What can hang from each mark
k342: k868
k129: k801 k993
k868: k224 k342 k940
k107: k177
k801: k129
k993: k129 k793 k908
k923: k454 k908
k749: k80
k793: k128 k993
k832: k80
k80: k749 k832
k128: k224 k793
k177: k80 k107 k940
k940: k128 k177 k868
k908: k993
k454: k923
k224: k128 k868

Every row comes from one small tree of marks. The marks that hang from a mark follow it in brackets, in the order of their numbers. Every link used is in the known rows. Which tree was each row made from?
(in the rows, 128 means zero)
Known rows
k342(k868(k224(k128) k940(k177(k80)))): [172 164 122 123 125 140  93 131  94 116 133 169 156 162 200  94 137 117
 123 133 151 135 152 103 132 158  84 146 144 123 110 133 125 124 127  95
 119 108 144 133 131 112  97 142  77 135 115  82 149]
k868(k342 k940): [180 154 130 134  93 143 116 110 114  73 132 128 123 159 167 103 144 134
 112 112 144 142 207 116 132 169 117 137 139 162 131 145 113 136 116  84
 109  99 130 142 103 115  82 137  84 119 112  80 136]
k793(k128(k224)): [126 155 136 102 120 128 114  68  97  63 177 133 143 166 166  96 153 124
 139 146 127  88 127 114 128 122  97 149 160 146 152 133 104 134 126 106
 131  72 156 117 150  92  67 136  56 123 117 119 149]
k908(k993(k129(k801) k793(k128(k224)))): [118 144 148 131 169 145  85  67 131  63 159 113 138 150 148 110 155 119
 124 137 115 111 184 124 134 103 170 152 176 173 153 111  79 140 124 128
 127  67 155 133 118 101  48 140  91 130 116 151 142]
k177(k940(k128(k793) k868)): [118 157 148 142  86 129 108 121 112  67 156 151 146 136 165 112 157 132
 172 162 141 116 134 116 130 129 119 117 157 163 158 140  91 136 137 116
 143 131 126 159 164 107  69 117  86 158 122  96 133]
k129(k801 k993(k793 k908)): [139 146 141 162 148 170 108  74 105  74 155 113 144 129 159 141 168 134
 141 143 126 136 180  99 162  94 184 138 160 162 135 133  64 153 120 133
 108  63 164 171 111  96  52 138  94 181 109 141 124]
k940(k128(k793) k177): [129 162 167 139  90 113 135 140  94  51 169 128 145 137 164 103 150 134
 190 159 135 124 176 113 147 110 111 135 158 148 148 140 135 122 146 124
 137 143 130 120 146  99  61 142  98 112 131 119 147]
k801(k129(k993(k793 k908))): [127 129 141 135 137 156  96 124 125 113 120 121 133 133 161 130 167 124
 132 150 144 128 141 105 144 131 144 154 183 156 146 132  65 145  95 127
 133  76 148 150 118  98  49 149 106 131 115 130 146]
k940(k868(k224(k128) k342)): [156 142 120 118  91 143  93 128 115  76 153 139 139 145 183  88 137 116
 145 134 130 138 193 111 116 160  79 161 150 150 138 146 110 135 108  93
 110  93 150 138 105 113  69 119  53 115 106 103 129]
k342(k868(k224 k940(k128))): [175 163 128 130 118 141  91 100  98 106 136 157 148 158 190 105 143 118
 137 137 141 135 138  95 131 138  79 144 139 132 104 131 126 121 119  93
 123 108 144 144 116 107  77 154  81 129 107  96 151]
k993(k129(k801) k908): [132 156 124 158 157 178 109  88 117  82 144 115 138 154 147 131 172 125
 113 137 115 134 154 121 132 121 161 153 171 173 137 116  77 131  95 117
 114  80 166 141 128 108  32 159  85 124 116 156 144]
k868(k224(k128(k793)) k342 k940): [199 162 118 131 102  99  96 142 112  63 139 133 134 163 181  78 157 114
 107 116 136 142 237  98 138 181  79 138 133 148 136 150 113 132 126  79
  89  78 140 143  79 115  84 140  61 125 107  85 130]
k923(k454 k908): [125 139 138 108 113 156  82 121 100  63 154 155 145 150 164 125 149 122
 131 157 127 141 157 110 128 141 101 169 170 149 132 156 154 137  97 163
 158  87 132 121 175  82  71 150  15 117 112 132 156]
k801(k129(k993(k793(k128) k908))): [130 133 142 131 140 154  99 100 128 109 129 112 132 138 157 124 172 119
 131 148 144 116 138 110 145 130 136 157 187 150 147 129  67 143  96 125
 140  69 155 144 107  96  46 152 103 125 116 131 146]
k107(k177(k940(k128 k868))): [109 166 152 130 109 157 128  99 100  98 131 147 142 155 169 111 140 131
 173 143 145 126 149 116 133 121 114 147 153 130 151 154 120 141 130 121
 151 109 126 142 156 107  79 112  92 126 129  87 135]
k224(k128(k793) k868): [128 145 140 103  91  95 114 202 127  69 161 153 147 150 180  83 159 107
 131 157 129 113 171 124 121 139  87 138 149 132 147 137 105 124 125 130
 140  80 155 143 139 100  78 121  62 112 130 127 148]
k923(k908(k993)): [139 123 149 118 102 158  83 103 110  70 143 137 165 141 166 113 138 119
 128 147 131 139 181 113 122 132 123 152 168 161 132 135 117 139 110 148
 153  85 147 130 155  78  66 145  40 105 123 119 156]
k908(k993(k129(k801))): [125 144 139 140 133 163  94  97 121  83 135 129 141 152 153 117 146 123
 120 142 123 125 179 117 126 113 165 143 171 166 138 119  95 134 112 124
 137  80 140 140 134 108  45 148  92 132 123 130 143]
k128(k224(k868(k342))): [129 143 146  87 108 121 109 140 108  52 177 148 147 158 178  94 138 121
 134 144 124 126 168 116 108 138  82 151 138 158 157 132 100 143 124 106
 120  83 159 139 159 102  82 116  51 131 105 112 147]
k749(k80(k832)): [141 153 141 122 120 170 113 145 103 107 127 133 128 155 167 148 164 134
 141 160 119  82 149 118 136 108 174 149 168 151 127 135 125 140 119  91
 123  62 119 135 145  92  73 154  63  89 128 142 139]
k128(k224(k868(k940)) k793): [124 156 158 106 115  87 106 154 104  33 187 160 156 152 182  90 161 131
 132 163 125 110 157 111 124 123  82 131 137 157 162 129 100 137 142 117
 124 106 149 161 194  99  83 122  57 146 104 118 166]
k342(k868): [145 150 124 122 101 160  99 116 101 114 145 155 140 151 170 116 139 129
 136 151 144 112 102 109 119 112 121 150 149 139 114 130 109 121 111 114
 143 102 159 142 167 109  77 147  74 119 114 107 156]
k908(k993): [131 130 144 128 109 150  90 107 111  93 127 143 150 147 163 113 134 133
 134 149 136 119 179 115 119 127 139 139 170 156 136 129  98 136 118 118
 143  79 135 127 146  98  63 135  79 110 127 121 147]
k793(k993(k129(k801))): [118 161 125 127 134 147 109  75 112  79 149 125 126 142 155 129 165 132
 126 148 118  89 140 116 144 115 166 153 164 157 152 130 101 134 115 109
 144  82 134 134 129 116  36 137  93 135 106 111 122]
k80(k749 k832): [131 162 143 142  99 161 121 131  77 120 128 148 141 155 170 173 143 128
 126 172 124  41 137 116 149 105 159 155 160 153 130 132 131 143 111  95
 118  57 115 132 138 102  68 133  69  85 119 128 158]
k993(k129(k801) k793(k128) k908): [136 155 129 157 191 168 105  56 137  80 159  90 127 149 135 129 186 121
 113 124 110 122 171 136 145 117 185 163 182 177 140 109  59 132 106 124
 110  66 181 130  91 105  33 154  99 111 117 175 140]
k128(k793): [137 149 137 136  92 119 113 145 103  75 162 141 134 142 156 111 164 141
 140 164 131 104 146 110 136 110 136 129 157 154 144 139  99 128 132 121
 133 102 145 145 180 109  70 144  75 120 120 121 152]
k793(k128(k224) k993(k908)): [121 159 136 103 150 122  95  11 104  53 172 122 155 147 163 114 165 129
 144 155 123  60 132 118 131 126 103 159 169 150 172 124  80 138 118 101
 145  67 170 102 143  78  36 130  54 112 106 121 127]
k908(k993(k129 k793(k128(k224)))): [118 134 154 116 165 136  80  77 139  72 155 121 140 148 148 110 152 123
 125 138 122 107 185 131 126 117 158 157 182 174 156 110  80 133 121 122
 136  72 154 114 124  96  51 133  91 106 122 154 153]
k454(k923): [139 148 144 137  96 164 120 113  98  96 137 151 123 153 169 113 144 119
 130 138 136 121 158 116 142 135 168 131 159 156 121 137 100 140 121 122
 130  81 135 125 173  85  65 120  69 114 112 118 151]
k868(k224): [155 144 121 121 121 145 101 114  88 108 136 141 142 158 176 109 151 129
 126 141 126 131 162 100 129 146 110 149 157 144 121 140 109 136 123  95
 116  65 143 124 129 112  73 138  62 116 107 118 148]
k993(k129): [126 147 133 122 130 155 115 123 120  93 143 132 125 156 151 120 159 128
 117 140 124 122 144 125 128 133 152 156 171 164 139 127 104 122 105 110
 133  90 138 125 137 117  52 140  92 109 124 135 159]
k749(k80): [147 149 124 119 117 161 111 139 117  98 130 132 126 156 172 127 158 141
 145 150 129 121 150 111 128 122 168 139 171 154 131 139 116 135 122  98
 133  71 127 133 147  93  68 148  73 100 125 131 141]
k128(k224(k868(k940)) k793(k993(k129))): [107 165 161  93 138  80  97 124 120  24 191 151 149 142 174 101 170 131
 128 166 117  83 156 119 127 122 100 144 145 161 181 119  96 133 135 113
 141 106 147 152 183 103  56 116  69 143  97 113 155]
k940(k128(k224 k793)): [121 158 157 126 100  95 112 132  99  34 185 145 146 144 174 101 153 127
 176 168 119 106 143  96 137  99  91 128 147 154 162 135 106 128 141 120
 123 114 141 132 169  86  63 140  71 139 121 132 141]
k832(k80): [139 154 129 111 106 163 109 135 118 119 137 137 129 152 177 111 158 136
 122 147 132 132 150 121 128 159 135 137 154 135 134 141 106 165 117 107
 129  78 146 118 154 108  89 145  74 127 117 130 145]
k342(k868(k224)): [160 152 118 119 115 157  87 111  92 124 142 155 147 156 179 112 142 123
 130 148 138 123 116  99 119 124 103 155 147 133 107 131 112 125 114 102
 130  85 164 143 153 114  78 151  62 120 103 106 156]
k793(k128(k224(k868)) k993(k908)): [115 156 144  88 149 117  98  33 111  53 177 128 162 149 171 108 165 124
 140 157 120  66 141 127 118 134  86 163 166 145 172 119  79 139 117 106
 154  67 176 111 142  78  38 121  52 110 104 123 130]
k177(k80(k749 k832) k107 k940): [119 169 143 154  97 171 113 168  81 150 108 186 146 157 176 174 149 130
 100 172 153  61 119 110 142 156 202  95 158 164 140 124  73 169 144  93
 116  59  89 159 201 115 114 115  80 170 109  59 103]
k224(k128(k793(k993)) k868(k342)): [141 148 138  93  82  86 106 179 138  53 165 137 139 141 175  84 155 109
 132 149 130 101 202 124 122 151  89 147 140 139 164 140 101 130 124 117
 142  83 159 141 117 104  70 114  61 111 118  99 122]
k801(k129(k993)): [123 136 138 119 101 153 108 134 113 112 124 134 128 145 167 118 157 123
 133 156 149 120 120  97 141 130 124 148 175 143 144 141  96 141 100 123
 146  81 130 155 133 105  55 151 101 144 116 101 148]
k908(k993(k129)): [124 133 146 125 129 156  89 106 127  91 131 137 143 150 152 116 142 127
 121 145 129 121 179 124 118 126 154 150 178 168 141 119  96 129 108 118
 144  84 139 123 136 104  47 140  92 108 129 135 156]

Which tree is each row?
[122 157 173 101 103 116 132 137  97  36 179 134 156 149 182  89 129 117
 185 144 130 142 194 116 124 134  67 151 142 151 160 132 135 136 139 112
 126 130 144 115 132  90  71 120  80 121 120 111 143]	k940(k128(k224(k868(k342))) k177)
[114 172 129 118 173 135  98   4 114  43 181 108 145 153 153 119 176 121
 130 150 111  67 133 120 138 114 128 164 170 160 176 113  75 135 113 106
 138  66 171 119 130  89  17 142  65 131 101 133 123]	k793(k128(k224) k993(k129(k801) k908))
[146 154 121 129  92 127  92 128 112  79 146 146 145 147 169  96 155 122
 139 142 146 127 171 114 123 163 109 132 148 161 157 148  85 144 127  95
 120  94 141 159 142 119  83 113  59 155 109  78 128]	k177(k940(k868(k224(k128(k793)) k342)))
[141 152 142 155 151 168 111  43 107  69 168 102 141 136 156 134 173 128
 142 140 126 122 177 104 164  95 175 142 165 156 135 129  65 149 122 133
 115  58 171 164  99  93  46 143  93 178 113 138 121]	k129(k801 k993(k793(k128) k908))
[135 135 163 130 111 175  91  99 116  74 142 142 142 146 161 114 141 103
 120 137 129 138 188 123 134 137 170 146 171 172 125 125 108 139 107 154
 148  84 143 126 171  64  51 131  47 104 111 126 164]	k454(k923(k908(k993(k129))))
[118 167 157 134 114 129 129 132  83  65 169 157 161 150 197 123 124 133
 179 163 132 110 157 103 145 121 109 134 159 152 163 133 129 141 150 107
 122 124 116 105 164  86  75 122  92 137 126 102 140]	k940(k128(k224) k177(k80(k749)))
[155 150 119 121 111 106  96 151  98  87 146 144 146 156 180  90 160 116
 129 150 126 120 173  97 136 143  94 143 153 135 134 146 106 128 128 105
 110  62 149 127 125 106  74 139  54 117 117 123 143]	k868(k224(k128(k793)))
[114 163 144  72 141 117 105  54 130  43 189 116 135 156 158 100 160 116
 128 145 117  68 157 133 120 138 102 172 160 155 180 118  97 133 118 101
 156  76 162 116 120 100  39 119  68 118 105 106 129]	k793(k128(k224(k868(k342))) k993(k129))
[122 130 150 113 118 156  61 109 110  59 146 155 157 147 163 124 138 119
 132 160 130 141 183 112 120 137 104 166 179 153 136 145 149 140  98 170
 168  83 131 120 174  73  63 150  20 114 115 135 154]	k923(k454 k908(k993))
[124 135 144 145 156 159  86 102 133  85 136 120 133 141 148 124 152 126
 119 135 118 129 195 125 134 108 192 148 174 174 139 115  80 139 119 129
 126  75 144 139 116 112  51 141 105 125 119 151 141]	k908(k993(k129(k801) k793))
[124 135 141 119 122 146 106 115 126 111 132 117 121 141 160 116 166 120
 133 148 146 111 131 105 149 127 139 153 182 145 146 137  85 142 105 125
 145  71 139 149 107 105  56 148 109 135 117 113 144]	k801(k129(k993(k793(k128))))
[136 143 145 129  89 173 119 132 106  80 169 144 141 132 177 103 128 144
 160 141 144 142 191 127 121 151 120 147 161 160 146 139 113 140 130 105
 130 152 134 134 169 117  83 113  88 129 118  78 130]	k940(k177(k80) k868(k342))
[134 149 140 147 129 161 116  93 100  75 162 119 130 132 163 133 160 133
 143 142 128 131 170  94 167  88 189 134 152 155 132 141  86 152 132 133
 113  66 144 175 113 106  67 135 102 193 110 120 122]	k129(k801 k993(k793))
[162 149 153 111  89 131 124 147 129  65 145 136 135 157 181  94 142 117
 131 121 133 147 217 124 119 169  78 141 137 151 133 136 121 135 120  99
 129 109 137 147  89 108  78 122  88 118 118  93 136]	k224(k868(k342 k940(k128)))
[107 166 139 134 153 102  90  85 104  25 193 131 151 136 156 121 177 135
 139 174 109  80 137 106 141  91 135 143 156 172 186 119  69 136 128 120
 123  94 165 146 197  93  36 140  62 150  95 137 136]	k128(k224 k793(k993(k129(k801) k908)))
[122 165 143 138 121 160 131 122  99 121 125 159 141 164 175 117 140 134
 147 143 145 122 152 110 141 132 134 128 155 122 153 154 103 145 146 118
 147  97 118 132 171 107 100 118 100 149 141  71 120]	k107(k177(k80 k940(k128)))
[113 158 138 131 120 175 120 115 100 124 130 166 142 155 177 116 139 143
 140 145 147 120 142 118 131 133 139 137 159 128 152 151  97 150 137 120
 151 105 124 147 199 116 101 106  92 151 130  67 128]	k107(k177(k80 k940(k868)))
[125 157 135 146 202 153 100  51 129  59 176  97 135 151 142 124 184 119
 119 128 105 117 162 130 143 110 167 165 176 180 155 105  56 137 111 122
 103  65 184 129 111  98  35 149  84 123 111 178 142]	k993(k129(k801) k793(k128(k224)) k908)
[122 160 125 140 154 157 101  57 116  78 144 117 138 138 152 138 173 133
 124 149 115  97 150 120 139 123 164 156 170 164 153 123  78 135 103 110
 137  79 154 130 127 103  22 141  87 124 105 129 123]	k793(k993(k129(k801) k908))
[123 161 149 131  85 115 102 115 113  38 176 146 148 140 167 101 148 127
 175 157 139 120 151 112 123 131  98 120 143 174 178 140  86 143 139 106
 126 131 136 161 169 103  76 112  71 173 111  87 125]	k177(k940(k128(k224 k793) k868(k342)))
[122 124 154 115 138 152  55 114 119  61 146 149 152 136 158 126 142 122
 131 152 126 146 198 117 128 134 126 168 181 160 136 143 138 144 103 175
 160  80 135 118 163  75  70 143  28 108 113 149 154]	k923(k454 k908(k993(k793)))
[148 169 148 146 108 151 129 140  89  99 123 162 145 156 187 127 138 144
 119 137 157 123 174 112 143 167 151 117 155 154 127 130 123 145 141  96
 117 110  99 137 158 110  95 123 100 134 111  69 136]	k868(k940(k177(k80(k749) k107)))
[141 168 155 140 127  96 103  87 105  30 160 144 152 142 179 109 163 134
 154 152 126 106 168 103 145 131  90 128 147 158 160 131 100 130 132 101
 120 118 133 133 140  83  55 136  80 135 110 115 136]	k868(k940(k128(k224 k793(k993(k908)))))
[152 151 146 138  80 124 100 128 115  47 180 129 138 130 176  95 147 124
 183 151 121 136 198 102 126 128  73 144 147 160 147 139 114 128 128 102
 119 136 146 152 123 108  55 132  71 125 107 108 126]	k940(k128(k793) k868(k224 k342))
[127 169 127 132 158 154 106  11 122  73 160  97 136 149 145 128 180 124
 123 143 116  73 144 130 142 124 150 162 179 155 157 117  82 129 106 108
 149  69 166 119 104  99  13 149  84 115 111 127 118]	k793(k128 k993(k129(k801) k908))
[138 136 164 128 128 170  91  79 127  72 150 127 136 143 154 111 150 100
 119 128 125 131 196 130 141 135 181 152 178 174 127 121 101 140 112 156
 149  76 151 120 151  64  50 129  54  97 113 137 161]	k454(k923(k908(k993(k129 k793(k128)))))
[147 173 154 131 108 118 107 113  93  62 167 157 154 148 182 100 141 127
 163 150 148 123 131 104 135 110  84 138 135 142 131 127 133 119 134 112
 132 146 146 144 165  98  79 150  86 135 112  99 161]	k342(k868(k940(k128(k224 k793) k177)))
[118 173 141 143 124 176 130 127  81 146 114 164 143 167 175 156 139 137
 122 158 142  69 144 115 150 120 167 140 157 127 148 149 111 156 138 107
 138  68 110 138 186 112 104 114  88 129 133  74 133]	k107(k177(k80(k749 k832) k940))
[127 155 129 129 126  99  98 135 128  62 155 134 143 140 161 107 172 119
 130 160 126  90 160 117 139 131 126 147 166 148 164 135  86 120 112 120
 134  81 152 120 131  93  44 134  71 106 126 137 133]	k224(k128(k793(k993(k129 k908))))
[161 156 115 119 108 125  83 139 100 110 151 159 149 155 181  96 149 111
 132 155 138 114 124  97 125 122  91 151 145 128 117 134 111 118 118 109
 126  84 168 144 147 110  78 151  57 121 111 111 152]	k342(k868(k224(k128(k793))))
[168 171 142 147 126 137 117 116  85  93 130 150 155 160 205 116 138 133
 141 133 138 136 206  98 151 169  98 132 155 141 127 137 140 137 144  81
 106 111 106 118 101 104  79 131  98 130 115  83 141]	k868(k224 k940(k128 k177(k80(k749))))
[171 165 151 134  89 144 129 126 101  70 131 132 128 156 165 101 138 135
 123 111 159 153 222 117 134 181 130 131 138 165 129 139 125 143 130  89
 107 116 119 140 119 118  92 133  91 120 103  63 128]	k868(k342 k940(k177(k107)))
[144 166 156 135 108  98 113 118 103  36 163 151 145 151 180  99 157 131
 151 146 130 118 164  99 143 129  88 122 141 154 149 137 118 128 139 104
 114 120 125 141 143  92  72 138  83 141 117 113 147]	k868(k940(k128(k224 k793)))
[127 161 146 141 100 162 131 161  82 115 133 162 145 150 182 136 131 143
 136 158 154 113 155 111 138 147 170 121 165 155 133 127 114 150 142 111
 125 100 109 126 187 110  91 121  94 127 113  79 129]	k940(k177(k80(k749) k107))
[123 175 139 146 117 161 132 119  95 127 119 160 143 166 182 138 132 136
 146 151 145 103 149 107 146 126 147 129 158 128 154 151 113 150 143 114
 145  86 110 132 168 104  93 111 103 139 136  68 126]	k107(k177(k80(k749) k940(k128)))
[158 159 168 116  87 116 132 158 120  48 161 130 141 148 178  88 145 122
 147 129 139 149 230 128 125 159  80 141 137 151 142 134 132 132 134 108
 131 136 139 148 107 110  78 124  93 116 117  89 145]	k224(k868(k342 k940(k128(k793) k177)))
[134 153 164 131  77 150 129 115 108  47 171 124 140 130 173  96 125 128
 203 140 139 149 202 124 126 136  86 156 154 159 148 140 139 129 124 109
 133 164 133 125 114 104  57 120  95 107 121 100 132]	k940(k128 k177 k868(k342))
[108 159 146 119 151  96  87  92 110  30 190 135 151 134 155 119 175 137
 141 176 114  76 137 110 133 101 126 148 161 173 187 120  71 131 125 115
 129  98 164 132 199  90  36 133  61 131 101 138 147]	k128(k224 k793(k993(k129 k908)))
[117 173 154 159  90 161 119 168  86 133 113 182 147 154 181 172 145 123
 125 172 147  66 126 106 148 152 184  90 157 162 144 124  84 164 149  93
 116  75  83 154 178 104 105 117  89 170 118  65  91]	k177(k80(k749 k832) k107 k940(k128))
[135 143 140 137 190 159 100  69 145  89 152  99 129 145 135 128 183 126
 115 126 117 116 173 143 134 133 171 171 191 177 142 109  59 124 100 117
 120  74 178 108  96 101  37 143  96  80 124 180 155]	k993(k129 k793(k128) k908)
[146 159 163 136  83 125 114 128 101  38 185 121 147 128 175  88 140 128
 201 150 131 146 219 111 131 132  72 154 150 157 151 140 135 129 139 106
 122 163 143 138 127 109  57 129  82 115 107 102 135]	k940(k128(k793) k177 k868(k224 k342))
[119 158 151 129 114 117  91 102 117  50 179 137 142 122 176 109 163 126
 183 169 112 104 162 106 134 116  92 151 163 156 157 130 112 122 127 109
 141 134 138 142 133 104  32 126  83 124 106 123 129]	k940(k128(k793(k993(k129))) k868(k224))
